What can hang from each mark
j931: j247
j427: j247
j660: j59
j247: j427 j806 j931
j806: j59 j247 j500 j557
j59: j806 j946

In the rows, zero is written as 128.
Known rows, with every way that one mark hangs from another
[j660 [j59 j946]]: [146 112 148 146 100  96 151 191 129 160 150 115 141 128  91 109 156 118
 110  84 145 151 163  98 135 154 153 114 146 109 129 114 112 129 137 145
 131 144 152 100 130 150 114 110  82 124 103  98  69 124 135 112 105 142
 163 136 150 115 164 132 120 107 197 117]
[j59 [j806 j247 j557] j946]: [109  97 122 166 197 140 162 200 112 101 127  98  83 142 101 135 107 195
 149 129 169 162 170 167  61 143 127 168  96  98 143  85 104 144  86 122
 151  87 133  81  78 160  58 118 138 133  91  97  37  82 123 138 119 164
 133 176 135 117 164 176 106 111 155 135]
[j931 [j247 j427 j806]]: [120 181 146 131 152 116 177 142 138 116 153 125 127 160 110 116  94 128
 177  90 136 156 118 191 103 125 139 170 135 151 131 132 191  95 120 137
 139 116 117 130 109 178  92  98 109 134 121 117 112 181 158 127 127 138
 159 137 122 109 145 148 143 103 126 166]
[j59 [j806 j500 j557] j946]: [104 123 128 149 187 135 133 208 123 139 126 108  75 152  84 122 154 215
 129 117 175 177 145 140  69 169 135 135 118 125 141 100 100 136  85 145
 141  89 120  73  97 130  25 123 150 121  84  92  60 109 121 103 127 170
 111 161 151 141 181 149 113  80 148 116]
[j806 j247]: [126 110 103 125 145 143 145 133 123 101 139 125  99 115 131 157 105 153
 146 139 142 122 149 148 114 120 111 148 120 129 141 107 140 158 127 108
 127 126 121 128 114 141 138 131 108 128 133 127 106 106 118 118 112 134
 142 144 101 131 149 139 124 138 143 146]
[j427 [j247 j806 j931]]: [179 125 139 133 144 130 136 128 129 163 151  77 121 186 117 163 135  99
 134  96 127 156 161 199 151 135 128 160 127 168 109 164 190 122 105 114
 142 134  84 112 119 180 120 109 133 120 159  78  94 146 170 171 161  80
 138 138 147  87 122 163 138 135 146 154]
[j247 j806 j931]: [188 144 118 147 160 137 143 131 134 147 144  94 138 178 111 147 107 105
 114 113 152 139 162 174 120 128 105 133 127 176 115 143 177 120 118 118
 131 123 111 111 140 158 109 131 128 123 153 102 109 159 151 151 137  95
 134 156 123 113 128 159 132 126 131 160]
[j427 [j247 j931]]: [149 121 146 119 112 130 147 148 106 142 135 104 119 150 111 152 154  87
 137 102 130 133 162 168 171 129 135 151 123 159 116 169 183 148 123 119
 112 140  90 123 124 159 159  94 119 105 161  87  95 131 162 174 157 109
 123 149 144  93 123 141 135 131 154 145]
[j427 j247]: [114 122 140 110 115 130 140 120 126 141 134 119 109 137 127 146 145 113
 142 112 103 143 127 155 167 126 144 144 125 132 116 143 154 143 110 120
 132 136  92 129 113 151 152 106 124 127 138  99 109 108 135 147 149 112
 119 126 154  98 130 129 138 123 135 135]
[j931 [j247 [j806 [j59 j946]]]]: [141 119 141 137 158 101 198 193 157  90 142 125 146 141 104 122 123  96
 124  79 141 160 147 157  77 142 147 161 128 135 140 156 192  91 111 147
 160 103 160 120 102 175  77 108 153 113 107 103  81 131 156 116 119 119
 159 147 158  74 128 168 113  83 139 138]
[j931 [j247 j427 [j806 j500 j557]]]: [121 188 125 128 190 116 171 187 155 122 153 139  68 174  85 152  99 186
 184 117 163 174  87 192  99 161 113 171 131 173 146 123 219 120 103 141
 138  97 107 131  99 153  56 103 116 159  96 116 109 176 167  87 112 125
 132 143 151 150 177 148 152  77 102 167]
[j59 j946]: [116 138 148 123 106 129 139 178 109 142 144 125 124 130 123 122 141 132
  97  90 142 148 158 131 117 143 154 117 117 132 133 125 110 118 111 144
 124 131 134 112 110 152 100 113 145  93 107 104  85 115 133 125 133 138
 151 144 146 121 145 142 108 118 134 107]
[j931 [j247 j427 [j806 j59 j500]]]: [139 149 109 128 180  91 196 162 153  83 121 133  93 143  84 157 106 140
 180 107 170 145 108 191  83 134 120 187 154 174 133 134 233 134 114 148
 168 103 128 139 125 143  70 118 117 149 113 127 125 182 187  68 108 130
 148 160 104 139 164 141 120  52 127 159]
[j247 j427]: [113 142 139 134 122 119 150 141 106 118 139 127 106 118 116 136 115 136
 153 127 139 121 133 164 133 120 139 154 144 139 118 107 134 122 113 149
 122 131 127 131 131 134 111 109 103 128 140 125 114 157 148 126 127 148
 147 135 102 150 155 134 136 115 129 146]
[j806 j59 [j247 j427] j500]: [135 109  95 110 177 122 178 160 112  59 114 134  45  94 118 193  91 177
 190 145 189 105 126 187  88 125 108 196 159 173 136 109 180 200 113 142
 135 122 143 136 128 109  96 137  91 135 109 138 118 130 162  66  92 157
 161 164  62 184 205 139  98  71 137 160]
[j247 j427 [j806 j557]]: [141 159 132 173 194 113 155 147 132 119 147 119  79 150 124 140  96 159
 167 156 156 150 107 210 114 133 115 168 139 157 112 115 154 106  99 142
 144  98 128 112 112 142  48 120 135 162 102 119 103 176 147 139 128 109
 127 143 128 160 175 178 157 108  94 160]
[j59 [j806 j247] j946]: [113 100 127 140 175 163 158 173 108 107 128  85 112 137  97 120 116 179
 146 115 161 151 200 150  58 139 149 152 109 107 134  80  97 143 103 136
 152 112 126  81  79 171  88 126 131 103 118  97  44  89 129 142 117 184
 147 176 113  98 149 149  94 122 164 127]
[j247 j427 j931]: [144 149 147 143 120 119 155 158  88 138 139 130 102 136 107 140 110 110
 145 121 158 107 157 169 139 126 126 146 139 190 103 138 161 132 118 141
 103 134 119 101 145 152 120 106 106  95 151 119 106 175 170 153 127 130
 155 158  97 132 161 154 130 123 142 156]
[j59 [j806 j557]]: [115 108 136 169 190 126 125 154 111 117 118 101 108 159 107 115 128 174
 145 155 154 150 120 148  82 138 123 165 117 103 130 104 106 126 112 124
 148  84 132  86 112 130  74 124 156 150 113 118 101 121 125 153 128 138
  98 144 133 116 149 154 133 112 131 144]
[j59 j806]: [122  99 126 144 158 128 132 128 119 122 106  86 127 136 107 106 119 162
 136 138 127 150 151 142  87 133 139 150 126  98 119 102 106 122 137 124
 156 113 127 105 111 133 109 136 152 127 130 114 106 131 124 159 123 155
 119 129 115 111 136 135 112 122 149 133]
[j806 [j247 j427] j557]: [108 133 112 139 183 132 173 169 102  85 134 138  47 125 112 165  92 179
 198 164 165 123 123 199 105 122 107 179 127 143 121  94 139 158 105 129
 115 104 127 119 112 133  99 120  95 143 119 130  82 132 147 124 104 141
 134 157 109 173 181 172 152 120 110 157]

Rows
[115 147  97  85 158 152 156 155  99 100 129 139  45 114 101 170  95 189
 188 129 182 116 140 173  98 133 117 158 140 173 142  89 150 189 107 130
 124 127 117 134 118 139  95 122  77 130 120 135 108 137 143  77 120 171
 157 167  84 187 198 131 113 111 134 143]
[j806 [j247 j427] j500]
[136 130 136 159 181 119 135 133 152 141 146 103  83 162 126 164 135 151
 153 120 116 175 113 190 145 147 130 160 127 139 118 152 183 114  93 100
 147 103  98 120  93 150  90 114 145 165 118  84  82 122 148 150 145  81
  97 132 176 112 133 178 159 115  96 148]
[j427 [j247 [j806 j557]]]
[166  74 103 162 188 114 177 193 119  87 120 126  79 128 112 203 103 130
 168 174 183 100 155 184 108 130  73 178 135 172 130 143 193 173 109 109
 111  92 145 102 131 119 117 140 118 147 127 124  96 115 157 120  99  90
 121 179 112 127 158 183 129 103 148 161]
[j806 j59 [j247 j931] j557]
[180 154 132 148 157 124 156 147 110 139 143 102 113 171 107 145 103 106
 146 116 165 135 154 209 123 128 118 146 141 190 103 137 177 120 113 135
 124 123 121 105 142 170  85 116 113 114 151 104 103 184 182 154 142 109
 153 165 105 137 159 167 139 116 124 171]
[j247 j427 j806 j931]
[142  77 122 152 164 124 181 185 107 121 133  86 123 148  81 122 124 160
 149  92 162 162 205 120  78 150 145 151 125  88 130  70  96 156 131 124
 149 122 146  74 101 180 101 114  75 126 114  93  36  90 133 137  96 179
 181 171 104 111 180 156 100 106 219 144]
[j660 [j59 [j806 j247] j946]]
[177 124 141 158 173 125 149 159 133 151 156  94  96 189 109 174 132 126
 148 128 131 161 133 204 148 144 107 152 114 165 106 166 205 128  98 103
 121 117  89 106 112 172  87 112 135 142 143  74  81 140 167 177 153  67
 107 146 170 100 134 190 162 122 124 171]
[j427 [j247 [j806 j557] j931]]
[146  95 106 140 164 108 144 140 133 145 103 102 129 162  78 116 149 181
 158 110 173 163 153  88  89 165 129 138 147 110 128  89 126 165 143 123
 161 124 139  80 137 123  96 139  84 158 117 105 108 143 136  92 100 162
 133 148 102 130 172 107  95  89 204 138]
[j660 [j59 [j806 j500]]]
[167  99 128 147 163 108 167 170 143  95 150  95 127 134 119 133 129 106
  96 116 150 152 159 166  82 136 147 147 134 150 118 132 152  99  99 159
 168 111 155 110 116 139  69 137 142 115  98 105  78 127 155 117 125 112
 141 148 139 118 141 173 111  82 130 124]
[j247 [j806 [j59 j946]]]
[142 114 111 164 209 127 174 185  82  87 126  92  59 156  91 170  90 172
 196 154 185 119 158 213  79 140  98 193 126 149 126  95 140 160  98 121
 128  88 123  68 114 164  71 123 113 126 142 104  68 135 168 156 103 154
 134 182  79 145 185 187 136 115 154 174]
[j59 [j806 [j247 j427 j931] j557]]
[154 129 123 129 138 139 177 161  81 108 146 123  72 134 104 170  80 130
 178 129 172  97 168 196 128 116 112 159 133 179 116 122 169 170 112 125
  98 130 113 112 138 166 119 111  90 108 147 125  93 152 163 143 122 141
 165 187  67 146 174 161 135 135 152 167]
[j806 [j247 j427 j931]]
[164 111  95 109 173 122 187 189  90  74 115 127  45 120  95 204  93 142
 200 140 199 105 158 184  96 136  91 180 158 206 126 124 211 199 120 131
 113 114 139 116 146 122  96 130  85 109 136 119 105 141 183  92 102 133
 163 190  59 166 196 149 104  78 159 168]
[j806 j59 [j247 j427 j931] j500]
[152  90 154 164 139 109 157 171 109 149 131  84 153 140  75  87 146 139
 108  84 153 166 188 110  99 148 168 135 142  88 118  94  83 118 125 147
 152 130 144  69 127 158  86 115 102 127 110  87  58 114 138 146 107 174
 154 146 130 105 159 143 104 100 214 120]
[j660 [j59 j806 j946]]
[111  98 128 164 181  97 194 231  97  52 136 139  42 100 115 177 110 163
 174 152 187 120 150 202  94 140 135 173 139 147 130 112 145 162  84 162
 124  85 160 104 113 148  70 105 106 124  89 117  53 103 162 119  94 139
 154 175 111 166 206 187 129  88 137 148]
[j806 [j59 j946] [j247 j427] j557]
[181 159 125 121 165 136 148 150 107 148 141  98  85 172  94 156 103 147
 147 107 184 134 144 206 109 158 102 142 146 216 124 127 190 148 109 145
 130 121 106 116 138 150  54 129 112 111 134 108 121 186 177 111 122 124
 157 159  96 157 178 154 124  97 124 165]
[j247 j427 [j806 j500] j931]
[110 109 110 128 216 156 146 201 111 117 134  99  50 153  84 146 128 227
 158 128 200 165 156 166  49 166 121 165 103 124 156  73 110 167  95 138
 145  80 126  77  76 141  19 125 133 137  87  92  31  79 115  86 109 181
 127 185 123 142 188 161  96  92 159 138]
[j59 [j806 j247 j500 j557] j946]
[177 153 106 118 174 135 136 140 144 160 141  95 111 183 100 152 110 130
 121  99 172 151 148 161  94 150  91 128 136 191 137 141 193 140 115 125
 132 119 114 123 141 138  73 136 129 121 142 103 117 162 147 106 137 105
 137 154 111 138 146 146 115 102 127 152]
[j247 [j806 j500] j931]
[170  93 104 185 206  96 149 144 150  95 119 111  98 139 133 172 114 147
 139 161 147 145 116 190  84 133 101 166 138 139 124 146 183 115 114 139
 163  79 154 119 130 100  58 153 154 174  95 126 114 131 148 124 118  74
 112 129 138 136 142 178 156  92 105 143]
[j247 [j806 j59 j557]]
[158  72 100 158 181 127 172 129 117 124 109  78 127 143  99 136 102 170
 172 130 151 153 171 122  77 129 111 164 142  86 120  85 109 165 144  99
 165 131 142  84 118 152 129 135  77 163 130 104  89 106 126 137  91 163
 150 146  77 121 167 146 119 119 219 156]
[j660 [j59 [j806 j247]]]
[134 137 110 137 192 123 127 144 160 140 144 107  59 165 113 175 131 175
 155 124 139 186 101 188 116 166 115 153 121 164 129 132 197 140  93 119
 147 104  88 122  94 130  66 123 122 169 100  81  85 122 142 110 138  81
  93 140 166 130 152 152 140  91 109 144]
[j427 [j247 [j806 j500 j557]]]
[110  99 127 139 173 103 146 224 140 111 126 139  74 123 105 161 158 166
 119 127 184 146 130 139 103 169 131 136 136 159 142 125 157 154  98 155
 124  89 153 114 123  93  47 131 144 122  71 109  72  95 139  72 102 127
 123 160 159 156 180 150 109  63 141 114]
[j806 [j59 j946] j500 j557]
[125 106 125 167 182 107 160 211 124 157 131 101  98 155  62 114 158 197
 134 107 182 180 156 118  80 180 138 136 128 100 133  91  96 140 113 141
 147 104 144  59 109 130  37 130 111 149  87  84  49 112 142  95  89 163
 134 159 160 135 196 142 101  73 194 126]
[j660 [j59 [j806 j500 j557] j946]]
